Every row comes from one small tree of marks. The marks that hang from a mark follow it in brackets, in alphabetical order. Every link used is in the known rows. Which tree was each row made from?
Known rows:
beno[bogu]: [ 0.77  1.61  0.05  1.34 -1.25 -0.70  3.37 -1.96  1.85  0.43  3.37 -0.25
  2.85  1.92 -0.32 -0.22  2.71 -1.28 -0.87 -0.33 -0.06  1.86  0.41  2.37]
beno[dasupul[dufur] rudet[zibu[verular]]]: [ 1.87 -2.96  1.50 -1.09 -2.19 -0.59  1.59 -1.10  4.40  0.03  2.95 -2.91
  2.31  1.26  3.49 -0.59  0.99 -1.05  2.74  1.69  2.19  3.79  0.28  2.21]
dufur[dasupul[zibu[bogu rudet[voza] verular]]]: [-0.55  3.91 -1.89  0.82 -0.06  1.88  1.28  1.18 -0.16 -0.49 -0.17  0.79
 -0.38  0.69 -0.45  2.28  0.45  1.56  1.48 -0.20 -1.41 -0.20  0.62 -0.35]
dasupul[zibu[bogu verular]]: [-0.30  2.10 -1.17  0.90  1.58 -0.69  2.17  0.69  1.71 -0.43  1.19  0.29
  1.74  1.85 -0.06 -0.14  1.30  1.52  1.20 -1.58  0.00  1.82 -1.37  0.28]
zibu[dasupul]: [ 1.08  0.47  1.97  0.57 -1.47  0.36  2.82 -2.02  0.21 -0.64  3.98 -0.58
  2.12  1.18 -1.20 -2.09  2.21 -0.43  0.97 -1.27  0.13  1.49 -0.25  0.26]
zibu[bogu dasupul rudet[voza] verular]: [ 0.01  4.48  0.18  2.57  3.39  1.37  0.13  0.31 -1.84 -1.89  0.65  0.49
 -0.87 -0.64 -2.62 -0.40 -2.29  0.49  1.32  2.50 -0.61 -0.02  0.29 -1.30]
beno[bogu rudet[zibu[dasupul verular]]]: [ 2.43  1.10  1.75 -0.33 -0.45  0.54  0.45 -1.82  2.68  0.10  4.48 -1.96
  1.17  0.65  1.15 -0.29  1.13 -1.50  0.27  5.21 -0.11  2.54  1.33  1.53]
dasupul[dufur zibu[verular]]: [ 0.01 -1.90 -0.49  0.91 -0.80 -1.54  2.91 -0.65  2.11 -0.12  1.82  0.59
  3.07  2.73  0.09  0.46  1.33 -0.10  2.71 -1.96  1.26  3.65 -1.29  0.97]
verular[zibu[bogu]]: [ 0.89  1.79  0.86 -0.30 -1.44 -0.23  1.58 -1.13  3.67 -0.79  1.40  0.79
  1.49  2.80 -0.24 -1.03  1.10 -1.65 -0.80 -2.44  0.74  0.29 -0.16 -0.39]
rudet[voza zibu[bogu dasupul[dufur] verular]]: [ 0.03 -1.10  1.21  0.83  2.59  0.76  0.32 -0.85  2.48  0.25  4.01 -0.19
 -0.68  0.23 -1.30 -1.18 -2.17 -0.11  0.32  3.34  0.69  0.54  0.22 -2.45]
dufur[dasupul]: [ 0.38  0.31  0.11 -0.33 -3.56  1.90  3.51 -0.75  0.93 -0.33  3.50 -0.05
  1.93  2.09  0.53  0.13  2.93 -0.41  0.66 -2.22 -0.05  0.68  0.27  1.53]
dufur[dasupul[zibu[bogu rudet verular]]]: [-0.55  3.54 -1.08 -0.15  0.16  1.37  1.82  1.55 -0.14 -0.96 -0.01  0.45
  0.34  1.21  0.16  1.43  0.50  2.50  1.87 -0.76 -1.09  0.39 -0.08  0.63]
rudet[voza]: [ 0.42  1.17 -0.74  2.73 -3.00 -0.05  2.46 -1.66  1.61  0.35  2.70  0.07
  1.03  2.31  0.09  0.21  2.28 -2.94  0.03 -2.52  0.68  0.54  0.34 -0.05]
zibu[bogu dasupul[dufur] rudet[voza] verular]: [-0.61  2.21  0.07  2.73  3.71  0.58  0.51 -0.27 -1.09 -1.39  0.92  1.52
 -0.21 -0.75 -2.50 -0.59 -3.62  0.58  2.29  2.99  0.09  1.15  0.62 -1.13]
verular[zibu[bogu rudet]]: [ 0.96  3.52  0.86  0.12 -1.64 -0.68  1.16 -0.46  2.15 -1.35 -0.56  1.42
  0.24  2.76  0.32 -0.35  0.15 -1.74  0.00 -2.26  0.99 -0.21 -0.23 -0.26]
zibu[bogu dasupul rudet verular]: [-0.10  3.69  0.92  1.28  3.60  0.59  0.70  0.88 -2.07 -2.50  0.97  0.39
 -0.03 -0.13 -1.90 -1.61 -1.84  1.49  1.75  1.80 -0.10  0.71 -0.38 -0.13]
zibu[bogu rudet[voza]]: [-0.69  4.70 -1.71  3.17  0.28 -1.03  1.68  0.21 -0.12  0.13 -0.07  1.44
 -0.82  1.03  0.02  0.19 -0.56 -0.77  0.42 -0.86  0.23 -0.42  0.41 -0.52]
dufur[dasupul[zibu[bogu rudet[voza[verular]]]]]: [-1.05  4.83 -1.01  1.36 -1.49  1.04  2.69 -0.83  0.38 -0.57 -0.43  1.07
 -0.91 -0.13  0.49  1.90  1.61  1.18  0.15 -1.02 -2.10 -1.26  1.24 -0.21]
voza[rudet[zibu[bogu dasupul[dufur]]] verular]: [ 0.08 -0.53  4.91 -0.38 -0.65 -1.25  1.40 -3.15  1.66 -2.36  3.03  0.69
 -0.26 -1.10 -0.21 -2.98  0.48 -0.72  0.20  1.33 -1.07  1.11 -0.10 -1.72]
dasupul[dufur zibu[bogu rudet[voza] verular]]: [-1.06  1.97 -2.13  2.80  1.76 -1.63  1.21  0.29  0.96 -0.09 -0.72  1.93
  0.57  1.33 -0.37  1.73 -1.49  0.60  2.76 -0.05  0.63  1.98 -0.28 -0.66]
dasupul[dufur zibu[bogu verular]]: [-1.13 -0.58 -1.03  1.00  1.81 -1.48  2.42 -0.04  2.28  0.07  1.38  1.21
  2.63  1.50 -0.53 -0.18 -0.17  1.76  2.17 -0.82  0.62  3.19 -0.94  0.34]
rudet[zibu[verular]]: [ 1.94 -1.21  1.28 -0.50 -1.72 -0.22  1.08  0.13  2.46 -0.86  3.59 -1.66
 -0.06  3.39  1.64 -0.79  1.25 -2.18  0.02 -0.60  1.99  1.03 -1.23  0.69]
verular[zibu]: [ 2.05  0.52  1.56 -0.29 -4.58 -0.05  2.00 -2.09  3.51 -0.82  2.06  0.05
  1.87  4.02  0.25 -0.46  2.54 -3.47 -0.26 -3.37  1.47  0.83 -0.29  0.41]

Write each row's tree:
[ 0.06  1.33  2.02  1.59 -0.85  0.58  2.15 -4.28  3.26 -1.53  1.79  1.53
  0.40  0.15 -1.62 -0.59 -0.07 -2.19 -1.14  0.50 -0.48 -0.42  1.47 -1.59] | rudet[voza[verular[zibu[bogu dasupul[dufur]]]]]
[ 0.26  3.32 -1.68  1.22 -1.35 -0.83  2.48 -1.67  3.32  1.58  0.80 -1.53
  2.68 -0.23  1.70  0.30  3.06  0.89  1.57 -0.68 -1.27  2.34  1.10  0.17] | beno[dasupul[zibu[bogu]] rudet[voza]]
[ 0.76  3.17 -0.75  3.06 -0.84  0.32  0.91  0.44 -0.53 -1.87 -0.03  0.38
 -0.86  1.94  0.06  1.31 -0.15 -2.58  1.64 -0.66  1.12  0.50 -0.23  0.88] | zibu[rudet[voza] verular]
[ 0.45  0.68  5.04 -0.45 -1.49 -0.31  1.22 -4.16  2.17 -3.64  1.26  1.65
  1.11 -0.77 -2.07 -2.52  0.60 -1.76  0.07  0.14 -1.47  1.25  0.55 -1.94] | voza[rudet verular[zibu[bogu dasupul[dufur]]]]
[ 0.49  0.34  2.00 -0.56 -1.98 -1.63  0.57  0.05  1.84 -0.44  2.96 -0.19
 -0.26  1.49  0.57 -2.28  1.76 -1.26  0.11 -1.28 -0.07  1.37 -0.89 -1.39] | voza[rudet[zibu[bogu]]]
[ 0.55  2.02  1.35  1.03 -0.46  0.42  0.45 -2.29  1.96 -0.78  0.70  1.79
  0.08  0.93 -1.88 -0.42 -1.72 -1.38  0.97  0.31  0.43 -0.30  1.01 -2.29] | verular[zibu[bogu dasupul[dufur] rudet[voza]]]
[ 2.36  1.78  0.61  1.33 -2.28  0.28  0.87 -3.16  3.39  2.08  4.69 -1.27
  0.53  0.39  1.21  0.24  1.99 -2.83 -0.61  4.38 -0.40  1.43  2.29  0.21] | beno[bogu rudet[voza zibu[dasupul]]]
[ 0.55  2.19  3.54  0.35 -0.44 -0.31  1.98 -3.41  1.77 -3.07 -0.07  2.05
 -0.01  0.35 -0.72 -1.29 -0.86 -1.19 -0.01  0.33 -0.31 -0.46  0.66 -0.54] | voza[verular[zibu[bogu dasupul[dufur] rudet]]]
[-0.74  0.86 -0.41  0.25  0.49 -2.19  3.37 -0.63  1.61  0.39 -0.13 -0.79
  2.89  0.46  0.71 -0.22  1.39  2.65  2.75 -2.15  0.09  2.09 -0.55  0.93] | beno[dasupul[dufur zibu[bogu rudet]]]
[ 0.54 -0.87 -0.16  0.08 -1.26 -1.10  1.58 -1.88  4.99  1.96  2.63 -1.69
  1.38  0.01  2.93 -0.49  0.55 -0.78  1.15  2.02  1.08  2.50  1.68 -0.06] | beno[dasupul[dufur] rudet[voza zibu[bogu]]]
[ 1.81 -0.96  2.75 -0.70 -3.05 -0.85 -0.14 -0.12  1.41 -1.71  2.67 -1.20
 -0.24  2.35  0.74 -1.42  1.92 -2.62  0.93 -0.93  0.78  2.06 -1.09 -0.45] | voza[rudet[zibu[verular]]]
[-0.57  4.60 -1.58  3.05  2.23  0.14  0.70  1.10 -0.58 -1.50 -0.57  1.19
 -1.02  0.94 -0.59  0.56 -1.77 -0.92  0.97  0.70  0.43  0.21  0.03 -0.30] | zibu[bogu rudet[voza] verular]
[-0.84  4.21 -2.19  1.06 -1.60  1.10  2.31  0.12  0.33  0.69  0.31  1.00
 -0.11  0.89 -0.07  2.02  1.52  1.39  1.24 -1.55 -1.60 -0.68  0.79 -0.42] | dufur[dasupul[zibu[bogu rudet[voza]]]]
[-1.51  2.57 -1.25  3.24  0.20 -2.56  2.88 -1.84  1.32 -0.07 -1.06  2.90
  0.13  0.66  0.72  0.99 -0.19  0.00  1.49 -1.02 -0.23  0.70  0.45 -0.44] | dasupul[dufur zibu[bogu rudet[voza[verular]]]]
[ 1.15  3.77  1.27  1.66 -2.27  0.84  1.21 -3.82  3.37 -1.22  1.31  1.11
  0.18 -0.27  0.50 -0.35  1.00 -2.92 -0.66  1.90 -0.93  0.23  2.06 -0.93] | beno[rudet[voza[verular[zibu[bogu dasupul]]]]]
[ 0.34 -2.03  2.07 -0.76  2.69  0.04  0.90 -0.30  2.30 -0.45  4.18 -0.62
  0.34  0.69 -0.69 -2.29 -1.68  0.94  0.86  2.73  1.02  1.46 -0.52 -1.16] | rudet[zibu[bogu dasupul[dufur] verular]]
[ 1.35 -0.52  5.85 -0.53 -4.07 -0.31  1.59 -5.10  2.24 -3.89  1.78  1.06
  1.27  0.34 -1.51 -2.07  2.04 -3.24  0.45 -1.05 -1.06  1.56  0.25 -1.17] | voza[rudet verular[zibu[dasupul[dufur]]]]
[ 1.51 -2.63  4.07 -0.84 -3.15 -1.15  0.70 -2.32  1.58 -0.63  4.40 -0.56
  1.01  1.05 -0.31 -2.76  1.67 -1.83  1.63 -0.23 -0.01  2.70 -0.71 -1.58] | voza[rudet[zibu[dasupul[dufur]]]]
[ 1.23  1.84  1.61  1.88 -4.12  0.34  2.36 -3.87  3.50 -1.80  1.13  0.72
 -0.08  2.18  0.33  0.62  2.52 -4.66 -1.93 -2.13  0.18 -1.08  1.02 -0.09] | rudet[voza[verular[zibu]]]
[-0.73  1.64 -1.05  1.37  0.32 -1.68  2.82 -1.02  1.84  1.08 -0.23 -0.61
  2.05  0.06  0.34  0.40  0.86  1.90  2.26 -1.70 -0.32  1.66  0.06 -0.04] | beno[dasupul[dufur zibu[bogu rudet[voza]]]]
[ 1.55  2.22  0.00  0.13 -1.97 -0.49  3.33 -2.63  3.05  0.64  2.87 -2.85
  4.28  0.04  1.84 -0.01  3.55 -0.60  0.49  1.54 -0.46  3.41  1.71  3.74] | beno[bogu dasupul rudet]
[ 0.31  3.10  1.20  1.95 -1.97  0.28  2.16 -3.14  3.46 -1.68  0.71  1.15
 -0.36  1.37 -0.15  0.06  1.23 -3.28 -2.31 -1.17 -0.25 -1.31  1.12 -0.74] | rudet[voza[verular[zibu[bogu]]]]
[-0.06 -1.06  1.18  0.86  0.64 -0.08  1.11 -1.89  2.94  1.48  4.35  0.17
 -0.34  0.48 -0.92 -1.47 -0.95 -0.28 -0.11  2.06  0.37  0.25  0.47 -2.81] | rudet[voza zibu[bogu dasupul[dufur]]]
[-0.82  1.63  0.97  1.52  2.09 -0.91  2.25 -0.82 -0.73 -0.51  1.57  1.62
  1.29 -0.14 -1.40 -2.08 -1.95  1.33  2.47  0.82  0.15  1.50 -0.06 -0.51] | zibu[bogu dasupul[dufur] rudet]
[ 0.75 -0.61 -0.49  1.64 -3.23 -0.70  2.99 -2.98  3.59  1.10  2.41 -1.36
  3.38  0.20  2.00  0.20  2.10 -1.80  2.60  0.08  0.86  3.77  1.57  1.50] | beno[dasupul[dufur] rudet[voza]]
[ 2.55  1.37  0.24  0.17 -1.21  0.77  0.90 -1.94  4.35  0.81  2.98 -4.03
  1.25 -0.06  2.17  1.17  2.16 -1.80 -0.33  4.19 -0.08  2.03  1.81  2.04] | beno[bogu dasupul rudet[voza zibu[verular]]]
[ 1.62  0.77  1.95  1.10 -3.01  0.35  0.89 -3.01  1.91 -0.83  1.08  1.26
  0.49  1.99 -1.36  0.32 -0.11 -2.91  1.32 -0.60  0.82  0.44  0.96 -1.54] | verular[zibu[dasupul[dufur] rudet[voza]]]
[ 1.24 -3.23  2.88 -0.78 -1.79 -0.70  2.08 -2.13  2.62  0.81  5.31 -0.71
  1.04  1.99  0.33 -2.14  0.83 -1.02  1.03  0.23  1.38  1.73 -0.47 -0.52] | rudet[zibu[dasupul[dufur]]]
[ 1.69 -1.79  2.92 -0.76 -3.11  0.33  1.80 -3.50  3.25 -0.86  3.32  0.44
  2.77  2.46 -1.46 -1.40  1.23 -2.03  0.92 -1.32  0.82  1.72 -0.12 -0.74] | verular[zibu[dasupul[dufur]]]
[ 0.27  0.58 -0.61 -0.89 -2.38  1.91  2.73 -0.01  0.97 -0.58  2.14 -0.38
  1.80  1.99  0.08  1.36  2.93  0.99  1.42 -1.80 -0.83  1.30 -0.23  1.13] | dufur[dasupul[zibu[verular]]]
